Each row comes from the steps of one walk. Every step used is in the known rows, and no mark comes twice. Write the walk behind each row, first mark first.
In the rows, zero is written as 128.
Known rows
x f s j k d: [120 122 120  82  95 145 172 153 139 127 140 123 168 167 140 189 168  38
 120  87 162 106 161 138 139 107 122 161 136 145 131  87 116 145 129]
q x v: [110 106  86 118  63 154 156 123 131 102 146 121 200 199 169 146 142  81
  87 113 104 150 117 114 182 141 108 130 164 149 164 132 116 144 123]
p m j k d s f x: [118 151  97 135  82 113  86 103 120 168 180 131 101 155 150 144 177  71
 137 117 141 146 108 141 129 115  91 100 156 154 143 133 152  97 124]
k d: [ 77 113 108 120  68 136 157 142 112 139  98 144 187 149 135 218 165  61
  89 115 117 146 101 116 143 129  69 119 167 149 157  61 161 147 140]
q x: [114 116  83 122  67 141 146 129 115 110 157 117 167 162 165 152 150  88
 104 113 112 144 115 103 147 150  96 119 150 150 150 133 136 120 148]
v x: [111 123  70  99  56 141 165 144 120  94 137 115 189 144 147 162 112  98
  98 117 145 170 114  98  97 128  68 128 184 145 173 102 165 119 149]
p m j: [111 133  98 124  84 115  86  92 128 174 162 120 113 153 148 104 196  96
 151 107 108 120 116 140 144 100  96 130 133 168 151 105 139 105 141]
d s j: [145 102  67 115  89 149 145 100 138  88 139 119 187 133 141 147 110  96
 124  97 192 195 145 123 112 116 105 156 151 148 137  60 121 109 143]
f x v: [104 107 102 104  88 161 129 133 129  98 119 113 207 198 160 150 153  70
  86 109 131 154 108 122 160 119  99 115 194 148 178 154 131 141 127]
k j s f x v: [ 93  97 116  96 118 174 143 126 144 149 142 133 177 158 132 149 157  65
  54 138 126 130 114 109 157 133 106 144 148 159 156  77  88 108 122]
p m b r v x: [120 122 115 122  77  97 122  90 109 151 163 111  89 148 158 120 178  74
 134 126 110 161  99 148 128  93  85 113 168 162 199 119 119 140 153]
f s d k j m p: [ 98 120 130 123  92 122 132 119 104 164 144 104 128 140 112 216 148  37
 163  96 150 130 133 100 109 140  84 185 170 156 116  93 133 141 142]
m d k: [ 86 102 122 125  57 123 155 120 133 127 171 163 173 149 136 153 150  78
 133 117  83 157 105 123 140 150 106 165 167 122 151  77 159 177 146]
m j k d: [ 76 144 110 120  68 145 127 126 126 170 174 179 146 154 159 198 186  60
 121 123  98 121 131 151 147 126 105  93 123 167 144  84 178 142 111]
j m: [107 104 115  99  76 143 140 100  86 150 144  90 147 163 121 168 141 102
 134 103 124 137 153 111 116 115  80 118 140 147 134 107 144 133 141]
q m p: [113 118  86 112  46 122 121 126 128 157 168 170 154 170 134 163 203  91
 144 112  97 117 124 125 132 149  37 152 184 128 137 108 100 166 149]
s f: [141 107 107 101  71 154 170 113 137 145 157 129 192 120 125 154 160  88
  98 117 132 141  86  71 114 151  98 164 154 131 154  76 133 122  98]
d m p: [116 120  66 120  83 152 132 108 139 141 151 125 140 159  91 127 218 128
 143 115 108 100 123 138 136 130  50 141 158 115 150 109 141 156 137]
b m: [111 110  95 113 100 173 133 107 143 146 140 120 172 183 108 148 184 127
 131 120 110 125 141 106 130  79  86 126 158 157 141 114 115 147 142]
d m b: [125 124  83 102  99 153 136  95 117 139 151 113 124 160 110 136 223 126
 141 108 100 133 111 146 127 114 100 149 143 133 169 101 145 145 141]
q m j k d: [ 92 144  99 108  55 117 105 128 114 179 189 190 138 172 161 187 206  68
 143 109  88 120 133 141 132 132  90 128 161 144 126 115 137 137 133]
p m j k d s f: [113 148  96 134  77 114  95  98 124 175 182 139 104 150 143 142 178  78
 141 117 134 141 115 139 131 113  90 115 144 155 138 108 148 104 121]
d s f: [142 102  69 117  71 144 145 103 135 111 142 123 177 125 125 155 108  96
 102 108 187 195 117  96 105 140  93 165 163 137 130  70 121 128 116]
p m b r v x f: [125 122 118 113  77  98 130  97 116 149 164 113  87 157 158 121 180  71
 127 120 117 155 109 159 134  87 100 120 160 161 200 121 110 147 144]
k j s f x: [ 96 102 114  97 120 166 137 128 136 154 147 132 160 141 130 152 161  68
  62 139 130 128 112 103 140 137 102 139 141 160 149  77  98  97 134]
d s f x v r: [144  99  65 108  79 145 146 112 134  87 132 120 189 151 129 157 100  79
  83 106 202 218 106  95 129 139 106 149 195 139 147 115 125 124 109]
f s d: [113 126 110 122  90 127 127 138 110 151 125  93 168 139 131 208 156  28
 154  95 159 129 134  90 114 126  74 197 173 164 122  89 133 127 142]
d m j k: [102 145  77 112  96 152 110 104 129 157 186 141 122 160 118 126 219 117
 151 109 100  98 142 152 132 111 109 127 126 131 136 122 171 124 124]
x f s j m: [137 107 121  72  98 143 165 132 134 132 133  92 163 167 133 164 160  57
 132  76 162 108 169 133 134 101 130 171 130 148 131  92 105 137 132]
r v: [ 82 101 107 125  78 156 166 116 125 127 146 109 157 163 145 133 142 108
  97 103  92 149 124 107 164  96  86 103 140 144 170  76 117 159 140]
m j s: [106 123 108 116  91 148 112 126 160 157 152 129 157 150 165 148 198  63
 113 133  99 114 156 135 157 107 110 112 118 180 133  73 160 133 114]
p m j s f x v: [131 133 109 125  97 124  86 105 151 164 162 100 129 171 157 106 201  70
 123 126 118 125 120 131 158  99 100 117 157 163 151 129 133 103 112]
b r v: [ 82  89 130 122  72 107 147 107 122 138 150 146 143 125 162 132 150  44
 100 127 101 130 132 133 147  96 100 111 160 150 179 109 117 176 139]
k d s f: [108 109  89 128  62 131 158 128 119 127 100 139 186 132 127 222 129  61
  82 114 163 188  93 108 125 141  75 131 181 139 144  53 148 138 120]
j s d m: [131 133 103 134 110 153 127 152 154 134 158  91 171 157 128 172 199  57
 109 145 147 126 177 107 130 102  81 163 158 150 134  95 155 121 111]

Write each row's walk
[110 114 132  93  87 133 159 136 131 157 147 118 135 167 116 196 159  44
 130  88 159 112 159 138 134 122 124 189 138 150 135  96 103 163 115]  x f s d k j m p
[133 101 138  94  77 117 179 103 120 130 149 123 123 136 173 175 168  33
 117 121 113 164 111 161 131 103 124 119 159 167 209  89 109 178 132]  m b r v x f s j
[119 125  80  79  64 132 171 162 129  96 127 101 177 159 145 169 117  70
 102  99 168 148 137 113 103 116  90 150 179 144 160 111 142 135 143]  v x f s
[119 121  77  82  56 143 181 160 137  91 138 118 188 161 147 159 118  90
  85 108 160 158 134 120 108 116  99 142 170 142 180 107 148 134 131]  v x f
[ 89 111  89 120  63 148 182 131 122 103 145  97 164 160 152 141 108 110
  87 110 110 173 114 102 138 100  74  90 169 139 188  93 135 144 143]  r v x
[ 95 111  97 105  68 142 188 143 128 104 138  89 155 171 151 147 112  91
  90  96 126 157 131 113 143  93  88 104 164 140 178  99 118 154 138]  r v x f s
[131 140  92 134  84 143 125 115 129 167 166 122 161 140 121 180 203  76
 147 111 135 134 126 131 121 119 113 191 150 152 169  98 163 108  92]  s d m j
[109 131 101 122  89 136 130 134 127 155 115 123 155 149 128 199 213  63
  97 124 113 128  95 133 142 127  90  98 175 132 153 104 182 120 114]  k d m j s f x
[ 98 119 135 134  78 140 154 110 119 161 179 146 144 138 112 211 147  71
 132 117 140 157 124 113 113 146 117 183 152 151 163  83 147 135 105]  s d k j m p
[112 102 129 107  66 119 168  99 111 134 152 138 123 135 171 171 167  53
 107 135  94 175 100 153 131 110 105 105 163 168 215  90 124 186 135]  m b r v x
[ 88 109  83 129  65 129 144 133 113 118  91 141 179 147 133 220 128  65
  88 110 157 185 113 125 133 127  69 123 175 148 143  56 151 147 144]  k d s
[108 118 122 132  87 107 115 103 134 162 185 130 118 150 126 109 173  82
 132 128 104 141 100 120 139 129  93 161 164 131 147  96 124 121 147]  p m d k j s f
[ 98 122 106 108  71 146 202 150 126 103 151 101 158 170 155 177 113  73
  89 101 134 159 132 120 140  95  90  87 168 133 179  95 130 144 132]  r v x f s j k d
[129 106 129 100  99 125 146 105 106 134 141  82 152 139 132 175 145  51
 176  84 138 130 139 103 110 127  99 159 164 139 109  89 138 121 165]  f s j m d k
[ 91 111 113 109  64 107 119 128 124 155 188 180 150 170 143 156 183  74
 135 116  78 139 124 127 134 147  93 176 184 119 127 101 109 153 162]  q m d k j s
[119 100 136  98  63 121 159  85  75 150 154  92 108 153 145 186 141  73
 129 122 108 170 131 143 111 108  93  87 158 157 184 115 137 162 135]  j m b r v x
[ 65  97 152  99  97 127 147  78 103 148 175 161  95 137 124 158 143  94
 122 110 100 152 119 133 116 133 159 137 130 146 151  95 141 157 150]  d k j m b r
[ 65 144 109 122  72 152 155 152 108 137 173 175 162 166 138 220 160  60
 104 130 125 131 140 122 130 128  65  98 150 140 133  95 170 152 133]  j k d
[ 92 109 119 111 120 148 130 118 128 172 156 143 133 138 128 171 187  48
  88 146 124 128 133 142 140 118 110 166 137 173 169  69  99 116 132]  k j s d m b r
[ 93  94 122 109  60 103 165 124 127 121 151 140 147 131 167 136 129  42
  85 128 120 141 135 139 134  92 106 108 173 145 195 122 120 172 132]  b r v x f
[ 91  99 112  98 114 167 145 123 140 161 149 139 163 137 123 149 161  75
  65 138 124 123 121 102 143 135 100 154 129 160 144  51  93 104 132]  k j s f
[ 74 101 132  96 118 151 158 117 147 111 167 154 145 159 124 143 141  85
  75 121 126 160 117  94 150 136 161 140 158 139 144 109 145 139 128]  d k j s f x v r
[112 120 123 131  92 107 107 108 129 155 182 124 116 155 133 111 173  76
 130 128 110 146  93 121 136 131  93 145 176 131 152 121 128 113 150]  p m d k j s f x
[104 117 101 114  66 141 189 147 128 112 144  87 159 166 149 166 111  77
  93  99 137 165 131 110 138  95  92 121 171 143 185  98 122 148 124]  r v x f s d
[111 108  88 125  74 135 158 126 121 110  99 136 191 138 139 216 129  62
  97 106 167 187 113 128 129 126  82 125 173 145 149  47 149 125 140]  k d s j
[138 101  87 127  82 156 131 105 144 140 149 121 181 178 111 161 159 101
 130 130 128 169 113 116 125 107  80 133 198 139 148 123 108 147 131]  b m d s f x
[144 117 117 112 105 157 139 150 157 121 151  92 182 148 146 156 178  54
  76 149 145 134 137  77 127 127  81 117 169 144 132 113 145 119 110]  j s f x
[137 112 115 103  74 123 167 130 120 113 169  99 144 175 161 166 144  57
 128  91 130 136 139 127 147 147 139 139 149 134 135 144 124 132 141]  q x f s j m d k
[123 106 127  92  75 145 150  87  79 157 148  90 122 167 130 189 163  97
 140 110 108 159 134 133 117 119  92 111 135 161 161  94 138 152 136]  j m b
[134 109 114  74  99 146 166 141 148 122 132 106 174 162 140 156 166  53
 125  78 161 106 159 131 140 104 131 180 131 150 134  84 102 141 134]  x f s j
[136 123  83  76  70 137 181 157 135  91 131  98 185 153 149 167 117  69
 107  96 175 151 137 115 101 115 100 151 177 143 164 105 140 119 141]  v x f s j
[ 94 119 103 120  71 119 163 122 103 138 111 130 136 148 132 206 187  67
  97 123 102 157  86 149 134 114  79  96 187 133 194  92 164 158 137]  k d m b r v x
[118 108  92 126  83 175 139 106 157 155 145 132 163 186  97 161 200 124
 139 134 104 113 135 120 140  99  46 111 167 152 147 108 106 176 134]  b m p
[128 120 116 110  90 156 122 121 170 154 153 122 177 158 167 150 194  51
  93 137 108 126 130 126 161 120 122 111 143 168 149  95 151 129  81]  m j s f x v
[140 109 111 102 108 161 153 153 163 107 145  98 196 166 142 155 171  46
  59 148 151 149 137  75 154 123  94 121 183 145 141 121 142 126 100]  j s f x v r
[131 112 107  97 107 139 143 119 122 126 123  89 175 133 141 165 158  51
 157  85 150 119 133  96 118 119  88 166 158 154 116  77 124 108 166]  f s j
[126 134 103 119 100 128 124 124 106 156 132  84 140 143 119 202 187  42
 168  93 149 129 126 109 111 122  82 197 173 156 131  99 136 130 140]  f s d m b
[132 105 133  79  91 132 170 129 137 128 148 106 156 166 133 164 156  53
 141  78 149 118 161 137 134 113 142 177 138 136 130  93 115 152 133]  x f s j m d k
[ 80  89 130  85  95 142 141  79  79 183 147 142 112 143 126 172 151  78
 106 119 104 142 114 151 131 128 112 132 124 173 175  74  90 127 152]  k j m b r
[111 112 109  79  90 139 153 148 140 130 125 111 161 171 134 160 165  56
 117  81 151 103 161 129 144 105 117 179 133 152 127  94 105 163 137]  x f s
[114 136 112 116  71 112  99 127 141 169 189 161 139 164 161 169 209  65
 146 115  98 127 151 128 129 123 115 158 161 149 122 113 138 134 122]  q m j s d k
[106 122 102 104  75 151 197 143 131 100 165  96 155 168 155 153 111  85
  98 100 135 156 142 117 136  92  95  97 160 134 176 101 123 141 134]  r v x f s j k
[ 82 109 112 113 115 163 135 133 132 162 148 138 162 146 128 173 162  59
  78 139 134 131 140 117 144 124  98 168 131 176 152  53 100 103 134]  k j s d
[124 115  90 103  67 142 162 143 132 108 160 121 164 179 165 150 156  81
  91 103 128 133 135 126 160 138 127 133 135 147 156 138 118 135 130]  q x f
[ 90  94 135 118  77 138 156 120 146 133 171 162 181 162 136 154 147  58
  96 132  89 161  91 124 156 158 122 161 180 124 162  87 130 162 125]  m d k j s f x v
[108 121  92 114  72 142 183 141 128 112 147  81 149 168 138 155 126  90
 102  96 134 158 132 116 135  91  94 124 171 132 184 109 126 142 126]  r v x f s d m
